Each row was made from one small tree. The marks that hang from a mark follow it in brackets, in the order of their numbers. Every link used is in the known rows. Write each row's tree.
Known rows
J433[J550[J864] J683]: 4.54; -0.99; -2.12; -4.88; 0.98; -2.78; -3.36; -2.99; 0.87; 3.06; -0.26; -0.42; 0.45; -2.41; -2.13; 1.28; 1.15; -0.65; -2.40; -1.47
J550[J433[J683] J864[J431 J778]]: 0.51; -3.11; 1.81; -1.09; 1.11; -0.99; -2.30; -1.25; 6.04; 3.80; 3.34; 2.26; -4.81; 1.72; -1.42; 4.22; -0.03; -3.77; -1.26; -0.08
J431[J864]: 0.81; -4.19; -4.78; -3.87; 0.96; -1.42; -2.07; -2.60; 3.69; 2.71; 3.63; -1.31; 2.40; -1.46; -1.66; 1.27; 0.61; -1.74; -1.84; -1.54
J683[J433[J550]]: 3.62; -3.69; -2.83; -5.45; 0.75; -2.70; -1.33; -5.42; 1.32; 3.79; 2.72; 0.60; 0.43; -0.84; -1.81; 0.12; 1.69; -6.58; -2.06; -2.23
J150[J433]: 1.99; -2.91; -3.39; -3.86; 1.37; -1.38; -1.63; -3.66; 2.94; 2.90; 1.62; 0.13; 1.94; -0.42; -1.38; 0.28; -0.06; -4.52; -1.82; -0.66
J166[J433[J550[J864[J778]]]]: 1.79; -2.27; -1.95; -2.25; -0.06; -2.01; -3.65; -3.90; 3.26; 3.75; 1.51; -0.17; -3.30; 1.34; -1.57; 1.73; 1.01; -0.31; -2.13; -3.61
J683[J433]: 2.62; -5.29; -2.14; -6.26; 0.41; -1.63; -1.10; -4.68; 2.26; 3.21; 4.52; 1.07; -0.57; 0.78; -1.99; 1.41; 0.58; -8.42; -1.21; -1.33
J683[J433[J550[J864[J150 J778]]]]: 4.22; -5.78; -0.67; -4.64; -0.39; -1.26; -2.31; -3.15; 0.56; 3.89; 4.27; 0.26; -3.82; 1.15; -1.42; 0.92; 2.23; 0.21; -1.42; -2.54
J431[J864[J150[J433[J683]] J550 J778]]: -0.22; -5.09; -1.48; -1.35; 1.39; -1.21; -0.47; -0.14; 2.46; 3.18; 3.44; -0.47; -1.48; -3.66; 0.92; 0.50; 0.45; 3.90; -1.86; -0.75
J431[J864[J150[J433]]]: 0.91; -4.46; -3.26; -3.31; 1.70; -0.92; -1.24; -1.36; 2.92; 2.85; 3.18; -0.96; 1.87; -0.40; -0.99; -0.99; 0.55; 0.45; -1.50; -0.81
J550[J864]: 2.62; -3.00; -2.98; -5.67; 0.00; -0.68; -2.79; -2.93; 2.11; 2.96; 3.14; -0.66; 0.03; 1.33; -2.64; 2.72; 0.35; -2.00; -1.34; -1.35
J433[J550[J864[J150 J431]] J683]: 4.64; -2.63; 0.38; -4.01; 1.14; -2.31; -2.02; -0.02; 1.63; 4.39; -0.70; 2.18; -1.77; -0.24; -2.62; -0.22; 0.96; -0.04; -1.22; -1.17
J433[J683]: 3.34; -3.45; -2.20; -4.70; 1.04; -2.61; -1.95; -3.48; 2.28; 3.21; 1.00; 0.37; 1.10; -2.93; -1.84; 1.29; 0.76; -6.04; -1.67; -0.34
J431[J864[J150[J433] J550 J778]]: -0.66; -5.52; -2.93; -1.55; 0.80; -0.23; -0.41; -0.57; 3.25; 3.39; 5.11; -1.15; -1.37; -1.88; 0.73; 0.52; 0.75; 5.28; -1.67; -1.43
J550[J433]: 1.66; -2.57; -2.16; -3.86; 1.33; -1.69; -2.07; -5.34; 4.04; 3.93; 4.17; 0.35; 0.04; 1.07; -1.90; 0.21; 1.37; -5.71; -1.46; -0.32
J683[J433[J550[J864[J150 J431 J778]]]]: 3.15; -6.13; 0.60; -3.40; -0.15; -0.91; -1.13; -0.79; 2.52; 4.47; 3.85; 2.21; -5.52; 3.04; -1.85; 1.59; 1.26; -1.24; -0.91; -2.46
J150[J433[J550[J864[J778]] J683]]: 2.58; -1.10; -1.46; -1.90; 1.41; -2.03; -3.20; -2.56; 2.59; 2.65; 0.51; -0.50; -0.76; -2.39; -0.54; 1.95; 0.72; 1.26; -3.01; -1.42
J864[J150[J433[J683]] J431 J550 J778]: 1.14; -5.01; 0.73; -1.24; 1.22; -1.09; 0.81; 0.76; 3.23; 4.30; 1.98; 2.37; -3.90; -1.78; 0.18; 0.74; -0.25; -0.37; -1.05; -0.16
J864[J150[J433[J683]] J431 J550]: 1.48; -3.51; 0.25; -3.36; 1.48; -1.46; 0.65; 0.25; 2.37; 4.49; 1.03; 3.01; -1.82; -1.21; -0.95; -0.39; -0.96; -2.39; -0.80; 0.23

Which tree is each row?
0.15; -3.71; 0.95; -0.78; 1.42; -1.56; -0.31; -1.64; 5.41; 4.83; 4.36; 2.68; -5.14; -1.12; -0.23; 2.57; 0.32; -3.75; -1.28; -0.27 -> J864[J431 J550[J433[J683]] J778]
1.72; -4.30; 1.62; -2.02; 0.94; -0.54; -1.35; 1.41; 3.53; 3.48; 1.72; 2.11; -3.51; 1.39; -1.00; 2.20; -0.53; -0.32; -0.95; -0.02 -> J550[J864[J150[J433[J683]] J431 J778]]
-1.54; -3.95; -2.76; -0.95; 1.26; -0.72; -1.37; -3.10; 5.84; 3.81; 7.36; -1.09; -2.43; -1.30; 0.26; 2.08; 1.05; 1.84; -1.91; -1.57 -> J431[J864[J550[J433] J778]]
1.37; -4.75; -1.40; -2.62; -0.06; 0.05; -2.12; -0.50; 4.87; 3.43; 3.45; 0.53; -3.49; 2.21; -1.86; 4.25; -0.12; -1.81; -1.02; -1.72 -> J550[J864[J431 J778]]
1.41; -1.84; -0.55; -3.57; 1.49; -2.22; -1.24; -4.31; 3.24; 4.36; 3.63; 1.33; -1.32; -2.36; -0.85; 0.92; 0.43; -3.54; -1.70; 0.13 -> J864[J550[J433[J683]]]
2.54; -3.42; -0.92; -5.36; 0.36; -1.30; -1.22; -2.33; 3.02; 3.88; 2.39; 2.40; -2.59; 3.07; -2.86; 2.44; -0.12; -4.60; -1.24; -2.57 -> J683[J433[J550[J864[J431]]]]
1.03; -5.17; -3.44; -4.48; 0.32; -0.97; -0.56; -1.22; 1.94; 3.88; 4.95; -1.27; 0.25; -1.73; -1.15; -0.31; 0.94; 3.05; -1.07; -1.66 -> J431[J864[J150 J550]]
2.88; -1.89; -2.57; -4.05; 0.90; -1.46; -2.46; -1.44; 3.17; 4.03; 0.80; 0.82; -0.96; 1.77; -2.85; 1.69; 0.37; -0.38; -1.54; -2.21 -> J433[J550[J864[J431]]]
0.73; -3.21; -1.00; -2.54; 0.41; -0.43; -3.41; -3.88; 5.07; 3.66; 5.23; -0.35; -3.45; 2.50; -1.31; 3.32; 1.21; -1.17; -1.57; -1.07 -> J550[J433 J864[J778]]
2.02; -1.07; 0.38; -4.31; 1.30; -1.64; -3.25; -3.50; 3.36; 3.31; 3.35; 1.15; -1.32; 0.94; -1.96; 2.31; 0.40; -3.40; -1.66; 0.12 -> J550[J433[J683] J864]
5.23; -2.94; -2.12; -5.38; 0.15; -1.77; -2.77; -2.78; 0.15; 4.14; 1.64; -0.56; -0.17; 0.30; -2.61; -0.77; 2.07; 2.49; -1.58; -1.81 -> J433[J550[J864[J150]]]
3.53; -3.04; -2.02; -6.48; 0.19; -1.77; -2.48; -4.56; 0.96; 3.34; 3.12; 0.37; -1.03; 1.42; -2.40; 2.04; 0.81; -3.22; -2.02; -2.61 -> J683[J433[J550[J864]]]
0.61; -1.80; 0.72; -2.59; 1.73; -1.87; -0.17; -2.01; 4.93; 4.84; 2.93; 3.21; -2.60; -0.42; -1.42; 1.36; -0.38; -5.01; -1.04; 0.06 -> J864[J431 J550[J433[J683]]]
0.79; -4.00; 0.70; -2.97; 1.09; -0.95; 0.37; -1.55; 3.86; 5.62; 4.56; 2.87; -3.51; 2.25; -1.56; -0.68; 0.61; -2.29; -0.25; -0.45 -> J864[J150 J431 J550[J433]]
0.84; -2.90; -0.19; -1.57; 1.01; -1.93; -1.24; -3.81; 4.09; 4.15; 4.74; 0.64; -3.73; -3.05; 0.17; 1.63; 1.10; -2.31; -1.94; -0.31 -> J864[J550[J433[J683]] J778]
2.74; -2.32; -2.48; -2.37; 2.63; -2.95; -1.68; -1.42; 1.15; 3.23; -0.23; -0.12; 2.54; -3.75; -0.46; -2.22; 1.38; 1.16; -2.62; -1.01 -> J431[J864[J150[J433[J550 J683]]]]
1.54; -5.76; -0.86; -1.13; 1.20; -0.44; -0.17; -0.46; 4.59; 4.05; 2.45; 1.62; -2.45; 1.40; -0.74; -0.15; 0.48; -2.86; -0.79; -0.71 -> J864[J150[J433] J431 J778]
4.18; -3.77; 0.60; -2.25; 0.51; -1.90; -2.05; 0.38; 2.18; 4.44; 0.31; 1.41; -3.96; -0.99; -1.57; 0.84; 1.47; 1.65; -1.40; -1.55 -> J433[J550[J864[J150 J431 J778]] J683]
3.49; -3.60; -0.07; -0.20; 2.11; -2.55; -0.71; -0.56; 2.94; 4.26; -1.15; 2.08; -2.45; -2.54; -0.41; -1.32; 1.27; -1.71; -1.96; -0.68 -> J864[J150[J433[J550 J683]] J431 J778]
3.60; 0.12; -1.97; -3.96; 1.81; -2.35; -3.04; -2.80; 1.14; 2.58; -0.58; 0.15; 1.38; -1.89; -1.58; 0.92; 0.09; 0.47; -2.85; -1.05 -> J150[J433[J550[J864] J683]]
0.36; -5.45; -0.94; -1.13; 0.78; -0.17; 0.80; 0.28; 3.66; 4.44; 3.32; 1.37; -3.82; 0.37; -0.09; 0.39; -0.11; 0.92; -0.77; -1.25 -> J864[J150[J433] J431 J550 J778]
2.04; -1.78; -0.43; -0.95; 1.78; -1.70; -2.06; -0.25; 3.54; 3.16; -0.37; 1.09; -2.39; -0.77; -0.88; 2.60; -0.22; 0.05; -2.34; -1.30 -> J150[J433[J550[J864[J431 J778]] J683]]
4.19; -1.66; 0.53; -4.65; 0.66; -3.20; -3.17; -2.54; 0.54; 4.20; -1.48; 1.67; -2.10; 0.33; -2.36; -0.98; 0.99; -1.42; -1.50; -1.95 -> J166[J433[J550[J864[J150]] J683]]
